Each row was made from one path, in order. Every step used is in the known rows, and no mark comes twice. Write each row's path.
Known rows:
kubo, kanifu, gesum, zatef: [ 0.20 -0.46 -0.01 -0.03 -0.28 -0.43  0.20 -0.19 -0.07 -0.33 -0.23  0.29
 -0.35 -0.23  0.13  0.20 -0.27 -0.09 -0.51  0.07 -0.16  0.01 -0.05]
kanifu, kubo, tifusor: [ 0.23 -0.41 -0.25  0.07  0.12 -0.14  0.29  0.04 -0.08 -0.25  0.11 -0.16
 -0.26 -0.26  0.05  0.11  0.15  0.15 -0.25 -0.08 -0.03 -0.08  0.04]
burod, kanifu, kubo, tifusor, tama: [-0.03 -0.43 -0.30  0.03  0.22 -0.01  0.17  0.12 -0.04 -0.41  0.20 -0.21
  0.09 -0.08 -0.16  0.09  0.20 -0.17 -0.21 -0.17 -0.10 -0.09  0.21]
kanifu, gesum, zatef, tama: [ 0.09 -0.33  0.06 -0.22 -0.40 -0.43  0.25  0.01  0.06 -0.36 -0.10  0.31
 -0.43 -0.32  0.18  0.03 -0.34 -0.07 -0.53  0.13  0.02 -0.11  0.07]
burod, tifusor, tama, zatef, gesum: [-0.02 -0.14 -0.03  0.03  0.02 -0.37  0.18  0.23  0.36 -0.14  0.37 -0.04
 -0.05 -0.07  0.05 -0.07 -0.02 -0.35 -0.17 -0.10  0.08 -0.09 -0.18]
zatef, gesum, tifusor, burod, kanifu: [ 0.14  0.13  0.03 -0.02 -0.38 -0.11 -0.15  0.22 -0.17  0.00 -0.30 -0.23
 -0.17 -0.18  0.20 -0.03 -0.07  0.01 -0.25  0.07 -0.15  0.00  0.14]
zatef, burod, tifusor: [ 0.03 -0.27 -0.14  0.07  0.14 -0.37  0.11  0.07  0.20 -0.42  0.13  0.11
 -0.34 -0.17  0.24  0.14 -0.27  0.09 -0.28 -0.01 -0.04 -0.11 -0.22]
kanifu, burod, tifusor, tama: [-0.12 -0.35 -0.04  0.16  0.19 -0.17  0.08  0.31  0.13 -0.23  0.32 -0.04
 -0.02 -0.15  0.14  0.11 -0.03 -0.22 -0.13 -0.02 -0.06 -0.03 -0.10]
kubo, kanifu: [ 0.20 -0.29  0.04  0.25 -0.12 -0.17  0.18 -0.21 -0.11 -0.26 -0.19  0.13
 -0.26 -0.16  0.06  0.13 -0.16 -0.01 -0.23  0.07 -0.09  0.07 -0.10]
gesum, zatef, burod, kanifu, kubo: [ 0.06 -0.42 -0.25 -0.14  0.05 -0.23  0.30 -0.08  0.01 -0.37 -0.09  0.02
 -0.13 -0.29  0.04  0.22 -0.20  0.12 -0.45 -0.11  0.06 -0.28  0.00]
kanifu, burod, zatef, gesum, tifusor, tama: [ 0.09 -0.03 -0.09  0.26 -0.23  0.11  0.13  0.33 -0.20  0.10 -0.03 -0.07
 -0.15 -0.25  0.21 -0.06  0.25  0.02 -0.02  0.00 -0.14  0.13  0.09]
tifusor, burod, zatef: [ 0.14  0.03  0.00  0.11 -0.15 -0.15 -0.22  0.04 -0.16 -0.20  0.01 -0.01
 -0.27 -0.13  0.29  0.17 -0.06  0.13 -0.07 -0.07 -0.18  0.02 -0.04]
tifusor, tama: [-0.05 -0.28 -0.04  0.05  0.00 -0.21  0.02  0.08  0.01 -0.32  0.15  0.06
 -0.12 -0.08  0.10  0.05 -0.03 -0.21 -0.16 -0.06 -0.07  0.00  0.00]
tama, zatef, gesum, tifusor, burod: [ 0.25  0.08  0.09  0.03 -0.35 -0.25 -0.01  0.08 -0.02  0.13 -0.23 -0.18
 -0.22 -0.30  0.28 -0.06  0.01  0.07 -0.06 -0.07  0.03  0.01 -0.03]
gesum, zatef: [ 0.07 -0.26 -0.02 -0.10 -0.14 -0.35  0.17  0.01  0.01 -0.20 -0.04  0.13
 -0.30 -0.26  0.16  0.10 -0.25 -0.04 -0.41  0.03  0.09 -0.11 -0.04]
kubo, kanifu, burod: [ 0.14 -0.34  0.03  0.33 -0.06 -0.02  0.27 -0.09 -0.14 -0.16 -0.21  0.07
 -0.14 -0.31  0.06  0.17 -0.09  0.05 -0.19  0.10 -0.03  0.08 -0.06]
gesum, tifusor, tama: [ 0.04 -0.24 -0.02  0.13 -0.13 -0.16 -0.03  0.05 -0.13 -0.16 -0.06  0.01
 -0.13 -0.13  0.20 -0.03  0.04 -0.08 -0.07 -0.05 -0.16  0.10  0.04]
burod, kanifu, kubo: [ 0.10 -0.31 -0.18  0.09 -0.03 -0.05  0.18 -0.03 -0.10 -0.24  0.04 -0.16
  0.01 -0.23  0.00  0.13 -0.05  0.05 -0.29 -0.03 -0.09 -0.15  0.03]
burod, kanifu, kubo, tifusor, tama, zatef: [-0.06 -0.40 -0.29  0.07  0.26 -0.01  0.25 -0.01  0.10 -0.35  0.24 -0.24
  0.30 -0.15 -0.22  0.08  0.21 -0.20 -0.08 -0.29  0.04 -0.11  0.16]
burod, kanifu, gesum, tifusor, tama, zatef: [-0.09 -0.30 -0.13  0.08 -0.22 -0.16 -0.05 -0.06 -0.01 -0.29 -0.07 -0.01
  0.27 -0.18  0.03  0.00 -0.02 -0.23 -0.10 -0.16 -0.21  0.07  0.18]
tama, zatef, burod: [ 0.04 -0.26 -0.14  0.08  0.06 -0.26  0.22 -0.19  0.15 -0.34 -0.03  0.12
 -0.14 -0.32  0.12  0.08 -0.19  0.12 -0.14 -0.15  0.17 -0.10 -0.10]
burod, zatef, tama: [ 0.11  0.01  0.07  0.19 -0.27 -0.04  0.17 -0.01 -0.07 -0.28 -0.02  0.20
 -0.33 -0.21  0.14 -0.02 -0.16  0.11 -0.14  0.07  0.00  0.00  0.02]
kanifu, burod: [ 0.05 -0.28 -0.05  0.16 -0.05 -0.06  0.18  0.13 -0.08 -0.14 -0.02 -0.02
 -0.13 -0.37  0.15  0.12 -0.08  0.07 -0.20  0.07  0.04 -0.01  0.01]
burod, tifusor, tama: [-0.08 -0.29 -0.03  0.07  0.13 -0.33 -0.01  0.19  0.18 -0.33  0.34  0.03
 -0.13  0.01  0.14  0.07 -0.09 -0.27 -0.17 -0.05 -0.12 -0.03 -0.16]

Which path is each row?
[ 0.27 -0.16 -0.20  0.10  0.07 -0.07 -0.01  0.06 -0.19 -0.20  0.10 -0.22
 -0.29 -0.17  0.18  0.22  0.24  0.26 -0.06 -0.19 -0.18 -0.05  0.04] => kanifu, kubo, tifusor, burod, zatef
[-0.03 -0.33 -0.15 -0.19 -0.27 -0.35  0.06  0.02 -0.01 -0.39 -0.07  0.13
 -0.09 -0.24  0.07  0.16 -0.33 -0.17 -0.58  0.05 -0.12 -0.12  0.12] => burod, kanifu, gesum, zatef
[-0.01 -0.27 -0.19 -0.30 -0.14 -0.36 -0.14  0.15 -0.03 -0.44 -0.10 -0.02
 -0.15 -0.18  0.07  0.23 -0.19 -0.13 -0.51 -0.03 -0.16 -0.08  0.26] => kubo, tifusor, burod, kanifu, gesum, zatef
[ 0.13 -0.22 -0.06 -0.02 -0.05 -0.11 -0.08  0.03 -0.14 -0.21 -0.02 -0.25
 -0.02 -0.17  0.10  0.22 -0.03  0.07 -0.22 -0.10 -0.16 -0.17  0.03] => tifusor, burod, kanifu, kubo
[ 0.05 -0.35 -0.27  0.08  0.12 -0.09  0.30 -0.22  0.09 -0.35 -0.01 -0.07
  0.11 -0.34 -0.04  0.15 -0.09  0.16 -0.17 -0.23  0.11 -0.23 -0.05] => tama, zatef, burod, kanifu, kubo
[-0.06 -0.33 -0.18  0.03  0.15 -0.18  0.08  0.14  0.03 -0.40  0.18  0.00
 -0.15 -0.07  0.01  0.05  0.09 -0.20 -0.17 -0.08 -0.05  0.04  0.14] => kubo, tifusor, tama
[ 0.12 -0.34  0.04  0.34  0.08 -0.13  0.23  0.02  0.02 -0.17 -0.03  0.03
 -0.14 -0.23  0.11  0.19 -0.16 -0.01 -0.20  0.10 -0.07  0.06 -0.21] => kubo, kanifu, burod, tifusor
[ 0.16 -0.13  0.14  0.43 -0.22  0.15  0.35 -0.11 -0.18 -0.20 -0.23  0.21
 -0.24 -0.31  0.05  0.07 -0.11  0.15 -0.07  0.13  0.00  0.12  0.01] => kubo, kanifu, burod, zatef, tama
[ 0.14 -0.52 -0.11 -0.05 -0.03 -0.60  0.24 -0.15  0.17 -0.50 -0.10  0.35
 -0.45 -0.17  0.21  0.27 -0.39 -0.01 -0.53  0.01 -0.17 -0.07 -0.24] => kubo, kanifu, gesum, zatef, burod, tifusor
[-0.14 -0.22 -0.16  0.14  0.03 -0.08  0.05 -0.13  0.05 -0.34 -0.14  0.00
  0.21 -0.18  0.01 -0.01 -0.08 -0.08  0.01 -0.23  0.00 -0.01  0.10] => gesum, tifusor, tama, zatef, burod, kanifu
[ 0.14 -0.07 -0.04  0.05 -0.21 -0.25  0.28  0.05  0.14 -0.05  0.04 -0.03
 -0.18 -0.30  0.07 -0.07 -0.07 -0.07 -0.24 -0.03  0.18 -0.08 -0.07] => tama, zatef, gesum
[ 0.21 -0.22  0.02 -0.01 -0.38 -0.34 -0.26  0.04 -0.23 -0.17 -0.24 -0.02
 -0.33 -0.24  0.41  0.12 -0.08  0.14 -0.20  0.01 -0.36  0.09  0.05] => kanifu, gesum, tifusor, burod
[ 0.25 -0.03 -0.02  0.09 -0.37 -0.19  0.15  0.16 -0.13  0.04 -0.20 -0.06
 -0.39 -0.28  0.25 -0.11 -0.02  0.09 -0.27  0.12 -0.06  0.04  0.01] => zatef, gesum, tifusor
[ 0.12  0.00 -0.13  0.10  0.00 -0.11 -0.16  0.11 -0.15 -0.28  0.03 -0.08
 -0.30 -0.13  0.19  0.17  0.06  0.13 -0.07 -0.10 -0.15  0.05  0.09] => kubo, tifusor, burod, zatef
[ 0.04 -0.38 -0.40  0.07  0.27 -0.06  0.37 -0.14  0.10 -0.43  0.02 -0.15
  0.08 -0.33 -0.13  0.14  0.03  0.16 -0.18 -0.26  0.14 -0.18  0.10] => tama, zatef, burod, kanifu, kubo, tifusor
[-0.20 -0.41 -0.26 -0.04  0.04 -0.25  0.04 -0.11  0.19 -0.60  0.08  0.16
  0.19 -0.16 -0.03  0.11 -0.14 -0.22 -0.22 -0.23 -0.10 -0.09  0.11] => tifusor, tama, zatef, burod, kanifu, gesum
[ 0.22  0.08  0.03  0.21 -0.27 -0.10 -0.26  0.02 -0.30 -0.03 -0.20 -0.07
 -0.28 -0.17  0.40  0.10  0.01  0.25  0.04 -0.06 -0.25  0.11  0.00] => gesum, tifusor, burod, zatef
[-0.10 -0.34 -0.13  0.03  0.26 -0.37  0.05  0.13  0.25 -0.49  0.27  0.12
 -0.22 -0.02  0.18  0.11 -0.15 -0.13 -0.19 -0.12 -0.09 -0.08 -0.18] => zatef, burod, tifusor, tama
[-0.10 -0.34 -0.13  0.06  0.16 -0.25  0.15 -0.11  0.21 -0.43  0.10  0.15
 -0.02 -0.18  0.06  0.07 -0.08 -0.10 -0.05 -0.26  0.11 -0.08 -0.08] => tifusor, tama, zatef, burod
[-0.04 -0.26  0.02 -0.22 -0.40 -0.30  0.19  0.02  0.05 -0.45 -0.15  0.24
 -0.19 -0.28  0.02  0.04 -0.42 -0.16 -0.58  0.14 -0.01 -0.14  0.19] => burod, kanifu, gesum, zatef, tama
[ 0.12  0.07  0.03  0.07 -0.14 -0.07 -0.01  0.11 -0.09 -0.34 -0.03  0.02
 -0.40 -0.15  0.16  0.05 -0.03  0.13 -0.07 -0.01 -0.05  0.03  0.15] => kubo, tifusor, burod, zatef, tama
[-0.07 -0.20 -0.21  0.04  0.01 -0.12  0.08 -0.04  0.01 -0.48 -0.09  0.08
 -0.09 -0.21  0.05  0.12 -0.28  0.05 -0.32 -0.01 -0.02 -0.11  0.05] => zatef, burod, kanifu
[-0.09 -0.53 -0.18 -0.25  0.09 -0.63  0.07  0.13  0.29 -0.56  0.24  0.29
 -0.31 -0.09  0.23  0.20 -0.25 -0.22 -0.46 -0.11 -0.16 -0.14 -0.13] => kanifu, gesum, zatef, burod, tifusor, tama
[-0.08 -0.30 -0.17  0.08  0.18 -0.18  0.16  0.01  0.15 -0.35  0.21 -0.03
  0.04 -0.14 -0.07  0.01  0.10 -0.23 -0.05 -0.22  0.11  0.02  0.10] => kubo, tifusor, tama, zatef
[-0.14 -0.33 -0.04  0.19  0.23 -0.19  0.17  0.17  0.27 -0.17  0.34 -0.07
  0.19 -0.23  0.06  0.08 -0.02 -0.24  0.01 -0.15  0.10 -0.05 -0.14] => kanifu, burod, tifusor, tama, zatef
[-0.07 -0.48 -0.41 -0.02  0.35 -0.04  0.22  0.05  0.03 -0.56  0.14 -0.12
  0.00 -0.11 -0.13  0.14  0.14 -0.03 -0.22 -0.23 -0.07 -0.14  0.17] => zatef, burod, kanifu, kubo, tifusor, tama
[ 0.00 -0.15 -0.03  0.01 -0.10 -0.24  0.21  0.12  0.20 -0.13  0.18 -0.01
 -0.06 -0.16  0.01 -0.09  0.06 -0.29 -0.16 -0.12  0.12 -0.05 -0.02] => tifusor, tama, zatef, gesum
